Every row comes from one small tree of marks. Brackets hold a mark, then the marks that hang from it, in alphabetical order. Every link used is in the known rows. Which tree was each row made from?
Known rows:
(A (P F M (X (K T Z)))): [ 55 -19  14  -7 -61  55  -9   0  14  20  14   9  13 -29   0  -8 -42 -10
  33  58   2 -47 -59]
(P (M (K Z))): [ 68  55 -81  33 -46  -9  -8  42  17  60  49  32  36  -3  -2 -11  15  38
 -55  99   8 -49 -12]
(A P): [ 45  -2 -12  21 -63  25  23  32  43  55  56 -31  41  -1 -17  24   7  42
  -7  62 -26  -4  26]
(K M (T V) Z): [ 65  28 -32  45   9  28  10  51   3  17 -52  52 -14  92 -31 -21   3  31
 -73  28  10 -49 -48]
(K M Z): [ 85  -7 -56  44 -11  46  -6  53   5  40  -6  33  38  55   1 -17  16  67
 -69  42 -10 -35 -22]
(J (P F (M (K T)) X)): [ 19  10  25   2 -48  16   2  -9   0  16  41  12  48 -14  -2  39 -20 -34
  64  62   4 -21  -5]
(X (K T Z) (P F M)): [-37 -17   5   7  -7 -25 -27  22 -14  31  -8  41  28 -37 -18   2   4 -15
  20  62 -28 -56 -49]
(F (P M (X (K T)))): [-35  25  -5  45 -47  26   0 -40 -11  49  14  18  -4 -61   2   1 -19 -19
 -47  74 -35 -55 -34]
(T K V): [-65  13 -24  80 -12 -13  21  34  64  45 -39 -11 -60  48 -77  -2  32  29
 -29  39  27  31  -2]
(F (P M X)): [-13  20 -40  47 -56  53  10 -41  28  58  25   8   9 -48  25  -5 -37  -3
 -52  68 -30 -30 -13]
(A (P F)): [ 41 -40  12   2 -52  31  12  25  59  29  36 -39  61  18 -25  23   4  18
  36  37 -13   9  28]
(P F (X (K T))): [ 16 -47  79  21 -29  -3 -32  -7  14 -15  -2 -34  46  27 -39 -22  -3  -4
  95  15   0 -11 -18]
(E (P F (X K))): [ 17 -66  61   7 -35  17   1  -5  37  18  26 -41  34   6 -22  22   7  17
  74  50 -27  17 -27]
(A (P F (M (K T Z)) X)): [ 94 -14  12 -15 -80  44  -7   4  30  20  47  11  18 -13  -7   2 -40  -9
  29  84  12 -37 -42]
(Z K): [ 34  14   5  50 -16 -52 -27  66  37  43  12 -24  66  62 -53 -10  72  47
 -10 111 -55  21  53]
(E P): [ 33   9  -9  30 -33  -9  33  33  36  47  46 -30  49  40 -10  41  24  53
  -2  64 -47  18  21]
(F P): [-29  -3 -15  51 -42  16  16  -5  26  58  25 -26  34  -6 -13  25  28  17
 -44  61 -36 -11  26]
(J (P (M K) X)): [ 15  31 -13  23 -60  29  11  -2   1  57  68  14  26 -54  10  37 -14   1
  18  87  -4 -27  -9]
(X (K (T V) Z) (P F M)): [-67 -19  -1  12   5  -9 -16  17  17  37 -36  44 -14 -45 -37  -7  -3 -29
  10  55  -4 -54 -69]
(N (P F (M (K T)) X)): [100   7  18 -12 -54  35 -19  18  40   5  52  18  33  20   7  14 -19 -41
   8  78   7 -21   2]
(J (P X)): [  6  -5  24  37 -50  35  19   5   6  39  42 -30  35 -12   7  34  -9  22
  53  45 -10   3   8]
(T V): [-18  13 -37  57 -14  12  26  30  82  46 -10 -24  -4  34 -44 -21  13  32
 -20  29  17   3   9]
(F (P (X (K M)))): [-37 -45  24  49 -39  54  -8 -36   5  57  16  -3  -1 -58 -16   8   9   1
 -43  67 -38 -34 -29]
(Z (K M (T V))): [ 29  31  10  48  19 -40 -15  64  27  27 -40  31  25  93 -77 -11  56  11
 -59  93 -54   0  21]

Write each row's tree:
[-38 -14 -39  16 -12  -3   1   5  62  44  23  18  65 -23   3   5 -25  -3
  20  43 -38   0  24] => (X (P F M))
[  3  29  -6  39 -65  15   2 -34   6  49  46  20   0 -44  -5  11 -17 -22
 -51 100 -24 -45 -18] => (F (P (M (K T)) X))
[-50 -91  32  16 -13  -9 -32  28  19  45   3  -8  31 -48 -34   8  40  16
  53  57 -17 -21 -38] => (X (K Z) (P F))
[ 64 -70  61  -5 -52  61 -15   7   8  12   8  -3  15  -6 -24   3 -17   0
  38  47  -4 -32 -56] => (A (P F (X (K M T Z))))
[ -6  11 -24  38 -67  33   1 -36  25  64  53  12   1 -67   1   7 -15 -12
 -54 104 -19 -36 -19] => (F (P (M K) X))
[  5 -71  58  23 -33  20 -31 -10  36   6   7 -42  46   0 -30 -26  -1   9
  91  20   9   0 -19] => (P F (X K))
[ 57  21   5  35 -38 -39  -4  57  16  33  22  -2  -9  51 -65  -1  49  27
 -17  89  33 -38 -25] => (M (K (T V) Z))
[ 27  -5 -38  68 -14  12  -7  53  -7  37 -28  33 -14  69 -33   5  36  61
 -62  51   1  -3 -21] => (T (K M Z))
[ 90  24  12  32 -52 -56 -14  61 -14  28  49  -7  35  58 -49   8  55  41
  -6  93  11 -39  -7] => (M (K T Z))
[ 53 -65  61  16 -19  32 -38   3  -7 -12 -27   5  32  36 -25 -31  -7   4
  54  18   5 -34 -58] => (P F (X (K M T Z)))
[ 20   1  52  47 -40 -13 -14   3  -8  20  23 -23  21   5 -28 -22   1  27
  40  46 -13 -27 -19] => (P (X (K T)))
[-72  -6  16  10  -1 -45 -19   5   0  32   8  34  48 -46 -31  14   4 -30
  27  51 -48 -38  -8] => (X (K T) (P F M))
[ 61   2  22  -6 -49  -1   8  -6  32  12  48   5  36  22  -8  26 -23 -11
  37  79 -24  -2 -21] => (E (P F (M (K T)) X))
[ 20 -32  22  48 -27  33 -19   0   9  39  21   1  20 -23 -20 -24  -2  34
  -2  47 -18 -28 -29] => (P (X (K M)))
[ 65 -26   4 -10 -78  51  -2  -7  59  37  62  -2  30 -41  -8   5 -38 -12
  30  81   2 -15 -19] => (A (P F (M K) X))
[ 25  22 -16  37 -69  28  -3 -24  -3  49  36  22 -10 -38   5   5 -17 -12
 -53 106 -12 -58 -45] => (F (P (M (K T Z)) X))
[ 55  23 -17  17 -59   9  18   1  36  54  75   7  16 -22   7  22 -18  25
 -11 108 -31  -6 -24] => (E (P (M K) X))
[ 68  16 -14  -9 -35 -17   9  30  19  23  33  17  48  44 -13  37  13   8
   5  83 -19 -17 -20] => (E (P F (M (K T Z))))
[ 12 -14  16  -2 -50  55   6 -15  47  26   3   8  -7 -40 -23  -9 -47 -31
  26  49   9 -34 -51] => (A (P F M (X (K (T V)))))
[-55   2 -36  78   9  16  19  32  54  48 -53  31 -61  51 -73   2  24  23
 -74  35  14  20 -14] => (T (K M) V)
